What can hang from each mark:
K_669: K_34 K_776 K_953
K_115: K_369 K_669 K_953
K_369: K_248 K_669 K_953
K_953: K_34 K_248 K_369 K_669 K_776
K_865: K_669
K_911: K_34 K_248 K_669 K_953
K_248: K_34 K_669 K_911 K_953
K_776: K_248 K_669 K_953

Every row comes from one small tree of marks. Brackets hold a mark, then the marks that hang from it, in the order of their numbers. Every link used is in the known rows. Which tree was each row made from?
Known rows:
(K_953 K_369 (K_776 (K_669 K_34))): [-34 -16   1  19  33   5   2  12   1  31  -6 -19   0   0  -5   4  -9  19
   3  -4  10 -15  -5  19  -2  -7  12   2   9   6 -31  64   4  17  21  -2
   3   7  -7  -2 -23 -56]
(K_115 (K_369 (K_248 K_911))): [  1  -2 -21   9  -2  -4  16   2  34 -15  -1  -3  -3 -16  23  -8  -5 -14
   1   4   5  14   3  15   3 -12  -4  10 -25   3 -16 -23  -3 -13   7   4
   8 -19  18   4  -8  -6]
(K_953 (K_776 K_669)): [-17  -5 -14   5  19   9  -9   4 -25  16  -2 -11   2  -1 -18   1 -10  15
   8  -4   0  -9   5   7   8 -16  -4  -3   7   2 -12  24  -7  18  -3   1
   0   8  -1   0   0 -45]
(K_911 K_34): [  0 -13  -4   4   4  -4  10  -5   3 -18  12  -1   4  -4  20 -12  -1 -12
   4   2   1   2  -4   4  -1  -1  -5  -6 -10 -11  -1  -5  -9  -1  17 -18
   4  -7  -2 -21  -7  -7]
(K_115 K_369): [ -2  -5 -13  -4   1  -4  17  -3   2   0  -7  -5  -4 -13  12  -9   1   7
  -5   5   5   9  -5  13   5 -10 -17   5 -12   5 -13 -14   7  -5  -6  -6
   6  -7   2   0  -6  -1]
(K_865 (K_669 K_34 (K_776 (K_248 K_911) K_953))): [-32  36  41  16  12  -2 -17   8  43 -16  28  -5   9  -7  -9   5  -2  27
  -9   2  11  -6   6   0  16 -32  24  12   9  15 -45  16   0 -17   6   4
  -2 -21   9  22 -10 -40]
(K_865 (K_669 K_953)): [-14  37  18  15   2   1  -5   8   8   0  14   3   2   0 -27   9  16  29
   1  -2   6   8  10 -16  16 -39  14  -2  38  10 -11   0   4   3 -13   4
   1   1  -4  23 -18 -16]
(K_669 K_34 K_776 (K_953 K_248)): [-20   7  31  28   2  10 -16  19  34  -8  51   1   0   8 -31   6  11  46
  15   3  19 -11 -11   2  -1 -51  13  23  24  18 -41  29  17 -12  34  -9
   1  -4 -25  15 -26 -19]
(K_369 (K_669 K_34) (K_953 K_776)): [ -8  43  -5  -3  10   6   1  17  47  11  23   6   0  11   5  -9   8  20
  -7  -7   1   8 -11  -4  10 -61   6   6   1  15 -22  32 -19  17  18 -25
  15   9   1 -10 -56   6]
(K_669 (K_776 (K_248 K_911)) (K_953 K_34 K_369)): [-38 -13  61  34  16  16 -23  25  49   2  27  -7   0   5  -4  12   6  33
   3   1  23  -9  -3   9  -1 -23  17  33 -15   3 -54  46  13 -21  32   7
  -8 -15 -15  21 -24 -16]
(K_669 (K_776 (K_248 K_34) K_953)): [-24   3  30  10  14   6 -31   2  24  -9  38  -5   8  -5 -11   3 -15  15
   8   2   8 -14   0   3  -5 -19   5  19 -32   7 -34   3 -11 -23   3  -5
  -7 -22   9   6  12 -18]
(K_953 (K_369 K_248) K_669 K_776): [-21 -19  -9  42  28  19   1  22 -33  47   9 -12  -8   4   5   2  -1  13
  23  -7  12 -19  13  11   3 -20  18   1   8  -8 -13  86   0  23  29   8
   8  13   1   1 -27 -24]
(K_669 K_953): [ -7   7  19  12  -7   4 -12   8  15   0  15   3  -2   4 -28   7   6  21
   3  -2   6   7   2  -8   2 -16   1   4  18   5  -7 -12   4  -4   0  -5
   4   2 -10  11 -17   1]
(K_369 (K_669 (K_953 (K_248 K_34 K_911) K_776))): [-16  18   2  30  18  11  -1  14  46   1  26   4  -2   5 -16 -15  11  16
  33  -6  10   3   7  -1  13 -67   3  18 -15   8 -25  26 -10  -5  18  -6
  -1  -1 -11  12 -36 -17]
(K_865 (K_669 (K_953 (K_776 K_248)))): [-26  27  19  13  11  13 -13   8   0  13  21  -4   1   0 -34  11  11  33
   9  -3   4  -3   7 -11  18 -64  18   5  23   9 -19  21  -2  -1  -8  12
  -3   1  -1  20 -16 -24]
(K_115 K_369 (K_669 K_34 K_776) (K_953 K_248)): [-18  -2 -18  28  14  -5  13  -6   5 -18  15   3  -5  -8   5 -17  -3  41
 -23  13  28  18  -4  16  18 -86  -6  12 -37  10 -49  26  32  -1  -8 -17
  15 -22   5  41 -14 -46]
(K_115 (K_953 K_776)): [-11 -17 -16  19   5   9 -16  -5 -16   7   1   0  -4   4 -13  -2 -10   9
  -7   3   0   5   5   1  12 -38  -3  -6 -13   4 -10  15   4   9  -7  -9
   4   2   3  18  -5 -21]
(K_669 K_34 (K_953 (K_248 K_911) K_369 K_776)): [-39 -24  30  47  17  13   0  18  60  16  20 -16  -7   5 -26   0   0  33
  22  -1  18 -11 -13  16   2 -46  25  25  13  13 -42  59  14  -6  52  -2
   2   0 -26  10 -48 -40]
(K_911 (K_669 K_34) K_953): [  8  -3   8  29   8 -13  -3   4  -6 -16   1   4   6  -4   9 -20  14   5
 -20   0   7  13  -9  -5 -17 -34  11  -1   1 -20  -6  23  12   7   9 -23
  14  19   3  19 -21 -40]
(K_953 K_34 K_369): [-23 -26  21  20  20   8   9  15  21  18 -15 -10  -2   5  26   1   6  16
  -9  -1  14  -7  -9  12  -8  21  21   8  -9  -5 -24  57   8   5  29  -8
  -4  -4  -6  -5 -21  -2]
(K_776 K_669): [-11   7  -8  -4  12  -3  -4   2  -2  -3 -12  -5   6  -3 -10   1  -6   6
 -10  -6   5  -1   9   3   2  16   0  -3   6  -6 -10  -3  -7  14 -19  -3
   3  -3   7   1   5 -32]
(K_776 K_248): [-11  -6  11 -11   7  10 -11  -4  16   3   8  -4   2  -3   0   5  -5  -5
  -4  -2   1 -11  -3   4  -4 -16  13  13 -34 -10  -9  10 -11 -13  -6  10
  -4 -12  14  -7   8   6]
(K_369 (K_248 K_669) (K_953 K_776)): [ -2  17 -28   6  10   5  -5  12  30   9  20   8  -1   5  -8   0  -3  -3
  13  -9  -5   6  -2 -11  -1 -40  18   7  -8  -4  -1   7 -20  21  17   4
  10 -10  10  13 -22 -13]
(K_248 K_911 (K_953 (K_776 K_669))): [-21 -13  16  23  22  -3 -10   3  49 -13  -6  -6   1  -6 -16 -16 -17  18
  21  -6  -1   4  11   7  20  -2  -3   9  -8   4 -16 -10   7   5   8   9
  -1 -26 -12  45 -17 -61]
(K_115 (K_953 K_34 K_248 (K_369 (K_669 K_776)))): [-24 -13   0  47  25  19  -6  15  26   8   5   1  -1  12  19  -8  11  26
 -17  -2  23  -1  -3  10   3 -47  21  14 -30  -4 -40  83   8  15  18 -19
   0  -8   1  12 -25 -12]
(K_776 (K_669 K_34) (K_953 (K_369 (K_248 K_911)))): [-36   5  12  33  19  -5 -10  16  74  -5  -4 -16  10  -9  -7   5 -25  11
 -23  -9  17  -2   7  14  -6  37  29   3  -1   0 -39  15 -15   7  12 -17
  15 -19  23  -3 -16 -59]
(K_248 K_911 (K_953 K_34 K_669 K_776)): [-29 -27  33  38  26   9  -3  15  36  -2  -5  -7  -7   1   0 -27  -3  39
  27  -4   9  -4  17   8  29   9   6  12  -8  -7 -25  25  17   7  32  -2
  -1 -24 -24  49 -36 -40]
(K_911 K_34 K_248): [  3 -28 -10  12   6  -3   8  -2   1 -32  27  -3   6 -12  32 -19   4 -28
   5   6   0   4  10   2  -9 -10   6  -5 -37 -24   7  -6  -3  -6  22 -13
   7   1   5 -33  -3 -22]
(K_248 K_34 (K_953 K_369 K_669 K_776)): [-31 -30  26  34  44   2   3   5  28  19  12  -7  -4   0  -8 -24  -5  27
  53  -5   9 -14  11   8   8  -4   7   8 -15   3 -19  40  14   4  25  -7
  -1 -22 -25  44 -38 -38]
(K_369 K_953): [  2  15   0  -7  -4   3  -3   5  25   1   4   2   1   5   0   2   0   7
 -17  -4  -2  12 -12  -7   0 -19   2   7   4   2  -4  -4 -13  16  -3 -10
   8   1   5  -5 -24  18]
(K_911 K_34 K_248 (K_953 K_369)): [  3 -48  -3  40  15  -3   2   6   3 -22  18  -8   5 -15  41 -20   6 -27
 -12   4   7  14  -4   4 -26 -34  12  -1 -43 -31   0  31   4   7  24 -21
  13  15   3 -19 -22 -41]
(K_369 K_248 K_953): [ 10  21 -21   2  -8   7  -7  11  36  -4  19   6   2   4   9   9  -2  -9
 -11  -7  -2  12  -6  -9  -8 -28  19   6  -3   1   0  -5 -27  12   6  -6
  13  -7  24  -9 -21  23]

Write each row's tree:
[-27  -4   7  26  20  10  -6  14  19  12  -1 -11   3   1 -29   6   1  28
  -3  -9  18  -5   1   6  -4 -14  15  11  15  -6 -24  34  -1  20  -3  -2
   4   0  -5   4 -14 -39]
(K_776 (K_669 (K_953 K_248 K_369)))
[-12  12  -7  16   7  -3  -4  12  43  -2  27   9  -2   2 -22   2   2   5
  24  -5   5  -1   8  -8  -3 -22  22   4   2   1 -11  -3   0  -4  29   2
   8 -15  -3  22 -19 -29]
(K_369 (K_248 (K_669 K_34 (K_953 K_776))))
[ -8 -14  -1  23  17 -10  -3   5   7 -38  36   3   8 -13  13 -24   2 -15
  13   4   5   2  14  -3  -7  -5   3  -3 -39 -25  -5 -11   6  -3  26 -10
   7 -13  -3  -8   3 -55]
(K_911 K_34 (K_248 (K_669 (K_776 K_953))))
[ -3 -15   5  23  13 -22  10  -3  47 -39 -10   7   2 -11  11 -32  -1 -26
   8   0   3  21   2  -1   0   2  -5   7 -30 -25  -8 -26   7  -1  19  -3
   6 -18 -13  37 -15 -58]
(K_248 K_669 (K_911 K_34 K_953))
[  2   1   0  34   0  -1 -12  15  31 -20  21   4   0  -4  16  -5   1  -9
   1   0  11   6  11   2  -3 -20  15  12  -8  -5 -20  11   0  -6  24   0
  11  -7   8  26 -18 -25]
(K_369 (K_248 (K_911 (K_953 (K_669 K_34 K_776)))))
[-17 -25  -7  34  11   9  -5   8  28   4  -8   0  -2   5  21   3  -2   5
 -24   0  14   6   3   6  -5  -5  26   0 -29  -7 -24  40   2   7  14 -16
   6 -14  16  12 -17  -5]
(K_115 (K_953 K_34 (K_369 K_248)))
[ -8 -17  16  20  13  -2  -3   8  25 -18  23   0   0  -8   4 -21   6  12
  13  -1   5  -1  22  -3   2   1  19   0 -19 -15   1   3  20  -1  16  -5
  11  -9  -4  15 -23 -28]
(K_911 (K_248 (K_953 (K_669 K_34))))
[ -9 -41   3  49  35   5  -2   3 -28   4  10 -11   7  -8  26 -24   6  -5
  -5  -3   7   2 -18   8 -20 -68   9   4 -32 -38 -12  73  -3  14  24 -19
   9  18   5  -8 -21 -61]
(K_911 K_34 K_669 (K_953 K_369 (K_776 K_248)))
[-28 -25   9  23  25  21  -2  20 -40  28  -2 -12  -8   8   2 -12   8  41
  16  -2  13 -20  11   8  19  -2   7   1   7 -13 -24  64   5  18  28 -11
   2  11 -16   4 -24 -16]
(K_953 K_34 K_669 K_776)
[-35 -16  26  28  33 -18   9   3  74  -7   0   1  -4  -4 -24 -21  -3  -6
  53   0  10   4  15   4   5   1   6  22 -26   2 -30 -12  14 -20  33  12
  -8 -26 -31  57 -31 -62]
(K_248 K_34 (K_669 (K_953 K_369 K_776)) K_911)
[-16  -5   8  14  28  -6  -2   1  28   2   4   9  -3   0 -29 -21  -2  24
  38  -8  -5  -1   5  -8  12  -8   0   1 -10  -2   1  -6  19  10  15   9
  -2 -28 -25  57 -13 -53]
(K_248 K_669 (K_953 K_776))
[-27  30  22  15   8   2  -3  10  17   6  24  -1   0   2 -32   7  13  40
   9   0   8   0   5 -10  18 -53  20  -1  42  20 -26  18   7  -1  11  -3
   3   4 -12  23 -34 -33]
(K_865 (K_669 K_34 (K_953 K_776)))
[  2  31  -7  21  13   8  -2  19  62 -11  23  16   3   4  24 -10  11  11
  10 -13   5   7  12  -9   3 -26  22   0 -25  -2  -8  14 -16   4  18 -15
   7 -27  17  15 -28   8]
(K_369 (K_248 (K_953 K_34)) K_669)
[-17 -26   8  27  14   2 -12  10  23 -12 -18 -10   0  -5   5 -14  -6   8
  -6   0   7   9   0   9   7 -14   2  12 -17  -9 -27  16   0   7  11  -6
   1   1  -6  26 -18 -51]
(K_248 (K_911 (K_953 K_34 (K_776 K_669))))
[-39 -23  20  44  30  11  -1  19  48  14  -9 -14   2   2  -8 -10  -6  35
  -3  -8  18 -13 -10  10  -5  15  30  15 -14 -14 -30  56   0  15  32 -14
  -1 -17  -3   3 -10 -34]
(K_776 (K_953 K_34 (K_248 K_669) K_369))
[-29  30  29  23  20   8 -18  11   6   9  23  -7   9  -5 -10  13   1  29
  -9  -2  11  -9   3  -2   9 -38  21   9  11   9 -33  42  -3  -1  -8  11
  -6 -10  13  16   1 -33]
(K_865 (K_669 (K_776 K_248 (K_953 K_369))))
[-19   3 -15  11  17  -4  29   2  36  -5   1  -9  -8  -9   7 -21  -6  34
 -10   7  18  20 -15  17  20 -78  -3  19 -25  10 -41  22  11   7   9 -12
  18 -13   2  18 -39 -36]
(K_115 (K_369 (K_953 (K_248 K_911) K_776)) (K_669 K_34))
[ -9 -11   8  38  16   1  -4  13  27   4 -10  -5  -2  -3  13 -13  -2  -7
  -1  -2   5  14  -3   8   3 -39  -1  12 -17   0 -19  38   2   6  16   2
   4  10  -5  24 -30 -40]
(K_248 (K_911 (K_953 (K_369 K_669) K_776)))
[-34  18  24  16  16  16 -12  13   8  12  17  -6   1   2 -25   9  14  44
   6  -2   9  -5   6  -9  19 -56  24   6  16   5 -29  33  -3  -1   3   4
  -5  -2  -3  18 -22 -22]
(K_865 (K_669 (K_953 K_34 (K_776 K_248))))
[-20   2  10  21  12   5   1  10 -11   6   8   1  -5   5 -20  -1   3  47
   1   2  15  10   6  -7  16 -48   3   0  -3   2 -21  25  14   6   2  -8
   6   0  -9  28 -17 -30]
(K_115 (K_669 (K_953 K_34 K_776)))
[-12 -41  -7  49  23  19  -9  12 -12  28   2 -14  -4   1  -4  -7   1  16
   4  -3   9  -5 -24  10 -13 -71  12  16  -8  -7 -15  85   5  22  22  -3
   1  22  -9   9 -20 -39]
(K_911 (K_953 K_248 K_369 K_776))
[-28 -12 -18   9  17  -3  10 -13   8   0   3  -5  -7 -13   0 -15 -14  31
 -24  12  17  18  -1  15  21 -80  -5   2 -56   6 -42  17  19  -7 -18 -16
  18 -20  15  32 -17 -45]
(K_115 K_369 (K_669 K_34) (K_953 (K_776 K_248)))
[-29  -3  40  42  12  11 -11  23  39   8  44  -5  -2   9 -21  10  10  45
  13   1  25 -13 -16  10  -8 -47  20  26  25  19 -47  62  23  -8  44  -6
   0  -2 -28  13 -37 -26]
(K_669 K_34 K_776 (K_953 K_248 K_369))
[-28   8  18  -5  13  11 -23   5  22   0   9  -7   6  -5 -33  13  -5  19
 -10  -9  10  -6   7   1  -1 -13  14  14 -11 -13 -25  -2 -14  -2 -24   3
   4 -12  13   2   1 -24]
(K_776 K_248 (K_669 K_953))
[-22  -2  32  21   8   6 -28   5  31 -21  31  -8   8  -8   0  -2 -18   6
  -4   2   8  -7  -1   8   4 -14   1  18 -28  -2 -35   3 -10 -18  13  -2
  -3 -22   8  -1   8 -29]
(K_669 (K_776 (K_248 (K_911 K_34)) K_953))
[-14  21   0  36  11   8  -9  19  41  13  11  -3   5   0   5   4  -9   7
 -13 -11   9   3   3   0  -6  -4  19  -1  -9   2 -15  31 -20  10   9 -15
  11  -6  24 -13 -14 -10]
(K_776 (K_953 (K_369 K_248 K_669)))
[-15  16  -5  11  11  10  13  15  17   9   9   0  -6  -4   5 -13  14  35
   2   0  13  12  -1   8  14 -45 -15   8 -10   9 -29  11   2  -2   5 -20
   9   0  -5   1 -34  -2]
(K_115 (K_369 (K_669 (K_953 K_34 K_776))))
[-34 -10  17  38  23   2  -1  12  54  11   0 -12   2  -1 -20  -9 -10  24
   0  -7  16 -11  -9   9  -7   6  26  12  -4  -5 -25  43   3  11  27 -11
   5 -16  -3   4 -12 -42]
(K_776 (K_953 (K_248 (K_669 K_34)) K_369))
[  7  -2  14  33  15   0 -24   6 -34 -12  18   6   8  -4   5 -12  13   7
 -15   0   7   6  -7  -6 -17 -65   3  13 -16 -24 -12  37   8   3  -4  -3
   3  14   9  25   3 -41]
(K_911 (K_669 (K_776 K_248)) K_953)
[  9  43 -13  23   4   2  -7  20  41 -18  33  16   4   2  28  -3   7 -16
  12  -5   6   9  19  -2   6 -41   6  10 -21   7 -17  12 -14  -8  16   8
   3 -11  19  13 -13  -7]
(K_369 (K_248 K_911) (K_669 K_776))
[-28 -17  20  35  24 -12  13   8  51 -10   2  -2  -4  -4 -11 -19  -1  -3
  31  -1   9   7   6   5   9  -1   0  10 -10 -11 -21   2  13  -2  39   5
   2 -18 -29  31 -31 -65]
(K_248 (K_669 (K_953 K_369 K_776)) (K_911 K_34))
[-23  34  24  23  12   4 -15  14  -3  -5  19  -1   8  -1  -7   5   8  40
 -10   1  10  -2   7  -8  15 -24  14   1  26  12 -31  23   2   4  -1  -4
  -5  -8   3  20  -3 -31]
(K_865 (K_669 (K_776 (K_953 K_34))))
[-12 -42 -10  30  21  11 -20  17 -18  -9   6 -11   4 -10  10 -15   6  12
 -12   1   6   4   6   1 -11 -40  15   3 -33 -24 -15  39   3  16  10 -15
   7  21   3   2 -13 -59]
(K_911 K_248 (K_953 K_34 (K_776 K_669)))
[-18   5  36  23   1  11 -23  22   7  -5  33   5  -1   9 -16  10  14  47
   5   3  16  -2  -1  -5   3 -22   1  15  17  10 -35  16  15  -8  20  -9
  -4  -3 -23  19 -17  -6]
(K_669 K_776 (K_953 K_34))
[-10 -34  -6  22  25   1  -3   0  14 -30  29  -6   7 -14  13 -25  -5  -4
  19  -1  -2   2  14   2   1 -21   5  -6 -35 -21   1  -2   0   7  21 -14
   8 -14  -2  -9 -13 -59]
(K_911 K_34 (K_248 (K_953 (K_776 K_669))))
[ -9 -11  15  29  21 -15   5   2  70 -19  -5   0   2  -8  23 -24   0 -26
  13   1   9  16   4   7  -6 -16   3  18 -43  -1 -26   8  -2 -17  14  -8
  -1  -9  -3  32 -32 -31]
(K_248 K_34 (K_911 (K_953 (K_369 K_669))))
[-27 -26 -14  50  26   6   2   7  13   5 -12  -2  -6   4  18  -6 -11  17
 -19   4  20  16  13   7  15 -50  21  -1 -45  -3 -34  61  12  13  11  -5
   9 -16  14  40 -20 -50]
(K_115 K_669 (K_953 K_34 (K_369 (K_248 K_911)) K_776))
[  0   5 -10  22  10 -12   3   6  41 -34  23  11   4  -6  19 -11  -2 -29
  25   0   4   5  15   0  -1  -4   7   8 -26 -11 -11 -17  -4  -8  33  11
   1 -30   3  23   0 -39]
(K_369 (K_248 (K_669 K_776) (K_911 K_34)))
[-27  20  19  22  13  12  -6  15  -2  10  13  -3   0   4 -23   6  17  47
   7  -1   9   0   7 -11  21 -47  18   0  33  10 -25  27   3   7   7  -1
  -3   3 -10  23 -26 -25]
(K_865 (K_669 (K_953 K_34 K_776)))
[-35  34  47  21  16   4 -11  16  33   6  39  -2   5   1 -18  17  15  40
  -1   1  18  -8  -1  -4   6 -54  30  15  25  19 -46  44  14 -13  13   8
  -2  -9  -7  26 -30 -30]
(K_865 (K_669 K_34 (K_776 K_248) (K_953 K_369)))
[-17 -21  14  13  26  -4  -5  -7  45  -7  20   0   1  -3 -14 -20  -9  15
  49  -1  -4  -4   4   1   5 -19   0   8 -25  13 -11  -9   3 -11  17  -8
  -8 -29 -19  40 -19 -30]
(K_248 K_34 (K_953 K_776))
[  3  27 -14  28   6  -1  -3  18  66 -15  22  10   1  -1  24 -12   4 -14
   4  -6   5  14   7   0   2 -54  19   7 -23   3 -21  22 -16  -6  28 -12
  14  -3  17  13 -40 -23]
(K_369 (K_248 (K_911 (K_953 K_776))) (K_669 K_34))
[-30  -1  34  34  24 -12  -5  16  52 -15  -5   0   2  -3  -2 -15  -6  11
   8   0  14   1   9   6   7  29   5  18 -13  -3 -35   7  18  -4  30   9
  -6 -27 -16  45  -7 -59]
(K_248 (K_669 (K_776 (K_953 K_34 K_369))) K_911)
